Each row comes from the steps of one walk. Every step used is in the known rows, and no mark comes twice. Write the walk behind each row, first mark first.
Known rows:
biros -> supe -> vezo -> solak: [ 13   4   8  -1   1 -18  -3 -14 -13  14   3  11 -27  18   2  -4 -25  16
 -14   5  -4  31   0  10  15   4  -4   0  11 -19   0   0 -11 -23]
todak -> pubi -> balemo -> solak -> pofu: [ 26   6   0   8  -8 -16  -1   7   6 -19   6   1 -22  23 -13  -6  -1  -1
  30 -21 -17 -16  20  -1  12   2  29  13 -18   3  -5   5  13 -12]
solak -> pofu -> supe: [ -2  -2   6   7  -6   1  -6 -13   6   0  -3  -3   3  15 -14   5  -1  -9
   6   0 -21 -23   1 -15   5 -11   7   3 -13   2   6   4  -2  -3]
kazus -> todak -> pubi -> vezo: [ -6  -6  16  11 -10 -12  22  -5   3   4  10 -13  -8  -2  -2  10  10  -2
  16  -8   5  -6  15 -20  17 -14  14  -1   8 -20 -10  -1  10 -13]
balemo -> pubi -> vezo: [  0  -4  -4   1 -11  -3   8  -6  12  -5  -1  -6 -13   2  -9  -1  -6 -14
  -3 -10   6   2   7 -22  34  -8  12  14 -18 -13 -11   6  11  -5]
pofu -> solak -> balemo -> pubi: [  8  -4 -14 -19  -1  -1  -9 -15  -1 -28   4   0 -10  -4   2  -2  -5 -13
   0 -24 -12 -10  17 -28  20 -29 -22  18 -28   7   4   0   1   7]
pubi -> vezo -> solak: [  1  12  13   8  -4 -21   0   4  -3   4   4 -11 -26  10  -7   1  -9  12
  -8  -5   1  20   2  -8  18  -4  15   0   3 -15 -14  -5   1   7]
biros -> supe -> vezo -> solak -> balemo -> pubi: [ 23   4  -8 -21  -3 -16 -12 -24  -5   3   1   8 -28  13   7  -8 -34   9
 -10 -18  -8  23  13  -6  33 -11   0  11  -5 -13  -2   4  -7 -26]
pubi -> balemo -> solak -> pofu -> supe: [ 20  -3  -7   6 -12 -13  -8   4  10  -7   0 -11 -18  18 -24   5  -7 -18
  23  -7 -26 -23  13 -15  11   0  30  10 -33   7  -8  12   4  -5]
todak -> pubi -> balemo: [ 22   2   3   0  -9   5   3   3  10  -2   4  -3 -12   3  -1   0  -1  11
  22 -16 -11 -10   5  20   0   0  10   5   6   1  -8   9  10 -16]
balemo -> pubi: [  0  -6 -10  -8  -7  -3   7  -8   1  -4  -2  -4  -3  -3  -3  -5  -5 -13
  -3  -8   2  -1   5  -2  19  -2  -2  13 -11  -1   0  10   7  -5]
vezo -> solak -> balemo -> pubi -> todak: [ 16  15  -7 -24  -9 -25 -11  -2  -3   4  -2 -11 -23   2   7  -9 -11   8
  -3 -20 -10   9  18 -21  32 -14  19  -1   0  -5 -17   1   5  -2]
vezo -> supe -> biros: [  0   0  19 -10   1 -10  12 -15 -14 -13 -22  -4  -3  -6   3   3  -7  10
  -8  -8 -16  15  -8  -3  16   9   9  -2  22 -15   8  -8  -2 -20]
fupeg -> pubi -> vezo -> supe -> biros: [  4  12  22  -8  -7  -9  15  -5   3 -16 -12  -4 -10   1  -1   0 -12   8
  -2  -9 -14  24 -10 -12  56   6  23   5  12 -27   0 -16  18 -21]
balemo -> solak -> pofu -> supe: [ -1  -6  -2   7  -7 -17  -1  -5   2 -11  -2  -6  -6  15 -21   4  -4 -23
  15  -2 -21 -19   9 -24  10  -5  16  12 -31   2   6  10   0  -4]
pofu -> solak -> balemo: [  7   3  -3 -11   5   1 -15  -8  -3 -23   6   3  -8  -1   4   3   0  -1
   3 -16 -12  -9  14 -26   0 -28 -19   6 -15   7   3 -10  -5  11]
supe -> biros: [  5  -5  13 -13  -3   2   6  -9 -12  -4 -12  -1  -2  -4   3   5  -6   4
 -12   2 -11   2   0 -10   7   7   3  -2  13  -7   0 -11   1 -17]
todak -> pubi -> vezo -> solak -> pofu: [  5  17  24  16  -6 -23   2  -5  -2 -10   6  -3 -26  30 -11  -5  -5  19
   7 -16 -10   3  12  -7  25 -13  22   4   4 -17  -8  -6   8  -3]
kazus -> todak -> pubi -> balemo -> solak -> pofu: [ 20  -1   1   9 -10 -27  12   3  -2  -7  11 -11 -18  18 -10   1   7  -6
  35 -18  -9 -19  31 -11  16   1  32   4 -11   0  -8   2  12 -11]
kazus -> todak: [ -7  -6   1   1  -2 -11  12  -1  -9  13   4 -11   1  -4   3   7   6  -7
   4   3   6  -3  10 -11   3  -2   4  -9   6  -2  -2  -4  -1   1]
balemo -> pubi -> todak -> kazus: [ 12  -4   7 -12 -16  -7  10  -8   3  17   2  -2 -13   8  -3  -5   9 -13
   2 -13  -5  11  19 -11  21 -17  14  15  -3  -8  -4  12  14  -6]
kazus -> todak -> pubi: [ -5  -6  11   2  -4 -11  22  -6  -8   6   8  -9   1  -8   4   5   9  -1
  18  -6   0  -9  11  -2   3  -7   0  -2  14  -8   2   3   5 -13]
solak -> pofu: [  3   5   3   8   1  -2  -8  -4   0  -7   0   5  -1  20  -5  -4   2   3
   1  -4  -3 -10   8  -9   7  -3  11  -3  -6   2   4  -9   1   4]
solak -> balemo -> pubi -> todak -> kazus: [ 22   3   0 -25 -16  -3  -3 -10  10   8   3   0 -12   8   5  -7   5  -6
   9 -27 -10   4  28 -24  20 -31  20  14  -9   0  -7   6  12  -5]
solak -> pofu -> supe -> vezo -> pubi -> todak: [ 11  10  32   7 -19  -8  -8 -22   4   4  -7 -13  -5  13 -10   4  -6  -2
  14   4 -25  10   8 -24  25 -10  24  -9   5 -12  -2  -5  -8 -32]
fupeg -> pubi -> todak -> kazus: [ 16  12  14 -11 -14  -4   7   8   9  20  14   4  -7  15   2  -9  11  -1
  10  -3  -8  19  11   1  28 -10  15   9   4  -9  -3  -3  24  -4]
kazus -> todak -> pubi -> vezo -> solak -> pofu: [ -2  11  24  18  -6 -34  15  -8 -10   3  12 -14 -25  24  -8   2   2  13
  10 -13  -3  -1  21 -18  29 -14  24  -4  10 -19  -9 -10   6  -2]
pofu -> solak -> balemo -> pubi -> vezo -> supe: [  5   3   0  -8  -2 -13  -3 -21   6 -38  -5  -7 -22  -1  -4  -1  -6 -10
   6 -36 -11   5  11 -43  42 -34   1  19 -23 -13   1  -3   3   3]
biros -> supe: [  7   2  -9   4   4   7   0 -12  -3  13   3  15  -8  14   4  -4 -10   5
  -1   0  -1   4  -3   4   0  -1  -2   3  10  -8   3   9   4  -5]
kazus -> todak -> pubi -> balemo: [ 16  -4   5   2 -11  -6  15   2   1  11  10 -14 -10  -2   2   7   7   4
  25 -11  -5 -14  15   8   3  -4  13  -4  13  -3 -10   5   8 -15]
supe -> vezo: [  5  -7  12  -3  -4  -4  -2  -3   4  -4  -1   1  -4  -2   1   2  -7  -2
  -5   7   1  11   5  -4   7   3   0   0  -7  -6  -1  -8 -11 -24]
vezo -> supe: [ -2   4   6   3   4 -12   6  -7  -1  -8 -10  -2  -2  -2   1  -2  -2   6
   4  -9  -5  12  -8   5   8   2   7   0  10  -9   9   2  -3  -3]

Write each row's walk:
[  7   2  20   9 -14 -23   0 -19  -1 -20  -5 -12  -8  13 -19   3 -14 -17
  21  -1 -25  14   7 -18  23  -2  16  12 -22  -6   7   4 -12 -25] : balemo -> solak -> pofu -> supe -> vezo -> pubi
[  7  -2  -7 -11  -6  -1  -8 -14   9 -29   6  -5 -21  -1  -6   2  -5 -15
   0 -27  -5  -7  20 -48  33 -37  -6  20 -33  -5  -7  -4   5   7] : pofu -> solak -> balemo -> pubi -> vezo
[ -1   2   7   7 -16 -24   2 -17   4   0  -2 -19 -26  21 -25   2 -17 -11
  -3 -12 -19  -4   7 -25  43 -17  19  15 -22 -15  -7  10   4  -1] : balemo -> pubi -> vezo -> solak -> pofu -> supe
[ 25   5  -9   7  -7 -16 -10  12   5 -13   3  -2 -21  25 -15  -4  -3  -5
  16 -12  -9 -11  19 -10  13   8  33   6 -26   8 -11  -2   6   2] : pubi -> balemo -> solak -> pofu
[  0   2  25  -2  -3 -11  13 -14  -3 -14 -20  -8 -13  -2  -2   8  -8   8
  -8 -10 -12  19  -5 -23  30   2  24  -1  17 -26  -1 -13   2 -20] : pubi -> vezo -> supe -> biros
[ 12  -6   2  -1  -1   3  -4 -16   0   9   1  18 -10  12   3  -1 -16   3
  -6   6   1  16   2  -3   9   2  -3   0   3 -15   4   0  -7 -29] : biros -> supe -> vezo
[ 11   9 -11 -21  -4 -20  -8  -7  -6  -7   0  -9 -18   3   4  -7 -19   8
  -3 -24  -9   7  11  -4  24 -13   3  12  -9   2  -6   4   1   3] : vezo -> solak -> balemo -> pubi
[ 29  10  17   0 -15  -2  -5  -6   4  -5  -2  -9 -13   4  -1   1 -16  11
  15  -7  -9  28   2  15  13   7  14  -3   8  -4 -11  -6  -8 -26] : supe -> vezo -> pubi -> balemo
[  2  -7  20  -6  -6   3   0 -23  -6  -4 -15  -6   0   9 -10  11  -6  -4
  -6   2 -31 -20   3 -24  11  -3  10   0  -1  -4   7  -5  -2 -22] : solak -> pofu -> supe -> biros
[  5   6  -4  -9  -6 -12   0 -14  15 -24  -9  -8 -12   0   1  -3 -13  -1
   8 -35  -5   6   7 -28  41 -20  27  12 -12 -13  -5   3   6  -5] : solak -> balemo -> pubi -> vezo -> supe
[  9  17   6  -5  -3 -18 -14   3   3  -5   3 -10 -25   9   0   1 -13  19
  -2 -17  -4  11  11 -22  19 -19  21  -1  -3  -8 -17 -10  -2   9] : pubi -> vezo -> solak -> balemo
[ 25   7  -9   1 -16 -13  -5  13  17  -8   9  -7 -14  21 -20  -1 -12 -19
  29  -7 -28 -18   9  -5  36   4  29  17 -37   5  -5   8  18  -8] : fupeg -> pubi -> balemo -> solak -> pofu -> supe
[  3  11   5   8  -8 -27  -1  -9  -2  -8   1  -8 -30  27 -15  -8 -12   2
  -8 -16  -4   7  13 -19  44 -10  23  11 -16 -13 -11  -3   7   7] : balemo -> pubi -> vezo -> solak -> pofu
[  1  -5  15 -10 -10 -14  19 -22  -2 -18 -21 -11 -16  -5  -5   2 -13  -3
 -11 -19 -11  17  -2 -25  49   1  22  10   4 -28  -3  -1   9 -25] : balemo -> pubi -> vezo -> supe -> biros
[ -4   8  13  10  -1 -12   7  -4   9 -11  -7  -6 -12   4  -6   1  -2   5
   4 -12   1  16  -6 -13  23  -4  23   0   4 -20  -2  -2   3  -2] : pubi -> vezo -> supe
[ 26  12  -7  -7  -9   5  -5  17  14   3  10  -2  -8   7   0  -5  -8   5
  14  -6  -8   2   0  21  26   9  12   4  -6   3 -10  -2  19  -4] : fupeg -> pubi -> balemo
[ 25  14  -3   4 -10 -17   2   5  -3 -12   0 -13 -18   7  -7  -2 -10  -1
  29 -18 -12  21   5  11  10  10  22   7  -2   3 -11   8   5  -1] : vezo -> pubi -> balemo -> solak
[ 24 -11   5   4 -18 -16 -10   0  14 -10  -2  -9 -20  15 -23   9 -13 -19
  17  -1 -24 -11  18 -20  19   3  30  11 -39   1  -7   3  -8 -30] : pubi -> balemo -> solak -> pofu -> supe -> vezo
[ 10  16  -2 -14   2 -17 -13   1  -7  -3   1  -6 -15   5   7  -3 -14  20
  -1 -16  -8   7   6  -1   4 -12   6  -2   2   4  -6  -6  -6   8] : vezo -> solak -> balemo
[-10   0  22  13  -6 -23  30 -12   2  -3   1 -15  -9  -3  -1   9   7   4
  21 -18   0   6   6 -15  26 -12  22  -1  18 -27   0   1   7 -16] : kazus -> todak -> pubi -> vezo -> supe
[  5   6  27   9 -13  -4  -4 -27   1  -8  -6  -9   2  13 -12   5 -12  -3
  12  -1 -23   9   1  -8  17  -9   8   2  -3  -6   8  -2 -14 -27] : solak -> pofu -> supe -> vezo -> pubi
[  3 -11  12  -7  -8 -15   4 -14  -8 -14 -14  -7  -7   8 -17   9  -9 -18
   2   0 -31 -15   9 -34  18   2  19  11 -19  -3   6   0   1 -20] : balemo -> solak -> pofu -> supe -> biros
[  3 -12  10   4 -11 -21  -3  -8   6 -13  -4  -4  -9  12 -21   7  -9 -25
   8   5 -19  -6  15 -30  19  -2  17  13 -38  -4   5   2 -12 -27] : balemo -> solak -> pofu -> supe -> vezo
[ 13  13  25   0 -14 -10  -2  -8  -2   2  -4  -8  -6   0   3  -2  -4   6
   7   3  -5  34   6 -11  21   0  17 -12  19 -14 -10  -9  -6 -28] : supe -> vezo -> pubi -> todak
[  3  11   4   2  -8   0   4  11  18  -3  11  -1  -6   8  -4  -4  -5  -2
   5   0   2   8  -1  -9  40  -2  13   8 -10 -14 -10  -7  20  -1] : fupeg -> pubi -> vezo
[ 23  -1  -4   0  -9 -14   7  12   7 -13   5  -5 -19   3  -8  -2  -2  -4
  29 -18 -12  -6  13   8   6   6  19  15 -11   1  -8  14  12 -16] : todak -> pubi -> balemo -> solak
[ 27   7  23   8 -20  -1 -11 -19   9  -4  -4 -14 -11  17 -14   7 -18   3
  22  -7 -29   5   3   2  16  -5  21  -1  -5  -2  -5  -1 -10 -30] : solak -> pofu -> supe -> vezo -> pubi -> balemo
[ 24  -2  11   1 -23 -18   2  -7   7  -7  -3 -22 -19  -3 -16   9 -20 -14
  27  -5 -25  20   3   0  14   5  18  12 -16  -5  -8  13  -9 -33] : pofu -> supe -> vezo -> pubi -> balemo -> solak
[ 21  -4   3   7 -15 -12   1  -2  13 -13   2 -10 -16  17 -22   3  -5 -12
  36 -17 -32 -29  15  -5   9  -6  26  18 -26   2  -3  19  11 -19] : todak -> pubi -> balemo -> solak -> pofu -> supe
[  0   8  11   7  -4 -20  -6 -11  -8   6  -2 -11 -13  19 -16   1 -10   5
  -1  -1 -24  -8   0  -3   9 -10   6   2  -5  -3   4   5  -6   3] : vezo -> solak -> pofu -> supe
[  9   1  10 -22  -8  -9   4 -24   5 -27 -21 -10 -14  -4   4   2 -18   4
  -5 -32 -16   9   8 -38  48 -13  29  11  -1 -20  -5  -7   8 -23] : solak -> balemo -> pubi -> vezo -> supe -> biros
[ -5   5  22  10  -8 -32  23  -3  -9  10  11 -19 -23   4  -4   7   1  10
   8  -9   1  10  13 -11  21 -12  13  -2  16 -22 -13  -1   6  -6] : kazus -> todak -> pubi -> vezo -> solak
[  4   3  24  -6  -6 -18   1 -19 -21   2 -14 -12 -15  15 -13   8 -15   9
 -13   1 -36  -4   1 -12  17  -2   8   0   8  -8   3  -6  -5 -15] : vezo -> solak -> pofu -> supe -> biros
[ 22  -2 -13  -1  -7 -13  -2  17   5  -6   3  -6 -20   4 -10   1  -5  -9
  16  -9  -7   1  11  -1   7  11  22   8 -20   6 -14   7   5  -2] : pubi -> balemo -> solak
[ 36   8   0   5 -11 -13  -1 -11  -3  -1   3   3 -29  19  -3  -4 -27   3
  23  -9 -12  37   6   9  19  13  19   9   1 -12  -8   8  -2 -30] : biros -> supe -> vezo -> pubi -> balemo -> solak
[ 11  -7   2 -24 -15 -21  -7 -18   4  -3  -5 -17 -18  -7  -5   6 -28  -7
  -4 -13 -23   6   9 -13  30 -19   0  14 -22  -5  -3   9 -13 -28] : pofu -> supe -> vezo -> solak -> balemo -> pubi
[ 26  12  29   0 -14  -2   5 -28  -6  27   4  12 -20  24   6  -5  -6  10
  10  -6 -11  50  10   0  15 -13  15   3  28 -25   1   2   0 -31] : biros -> supe -> vezo -> pubi -> todak -> kazus
[ 16  -8  -3   1 -11 -25  20   9  -2   0  11 -16 -19  -1  -5   7   4 -10
  33 -15  -5  -8  22  -2   9   4  21   7  -5  -2 -11  11  11 -15] : kazus -> todak -> pubi -> balemo -> solak
[ 33  13  11   8 -14 -21  -9  -4   1 -22   0  -7 -23  24 -12  -6 -16   1
  24 -13 -15  22  17  -2  26  10  33   5 -15  -2  -9  -9  -6 -22] : supe -> vezo -> pubi -> balemo -> solak -> pofu
[ 20  15  17   1  -9  -3  -3 -22  -5  17  -1   7 -14  15   8  -6 -14  11
   7   3  -7  38   4  -7  20   1  13 -10  28 -24  -6  -1  -3 -32] : biros -> supe -> vezo -> pubi -> todak
[ 23  17   3   4 -10   2  -2  -3  -1  -1   1 -11 -11   5  -1  -1  -9  14
  20 -14 -11  16  -3  20   4   4  14  -3  15   3 -10   3   4  -1] : vezo -> pubi -> balemo
[ 30   7   8   0 -15 -20   0   1   1 -15  -1 -12 -21   3  -7   0 -16  -2
  23  -9 -10  33  10   6  19  13  22   8  -9  -2 -12  -1  -6 -25] : supe -> vezo -> pubi -> balemo -> solak
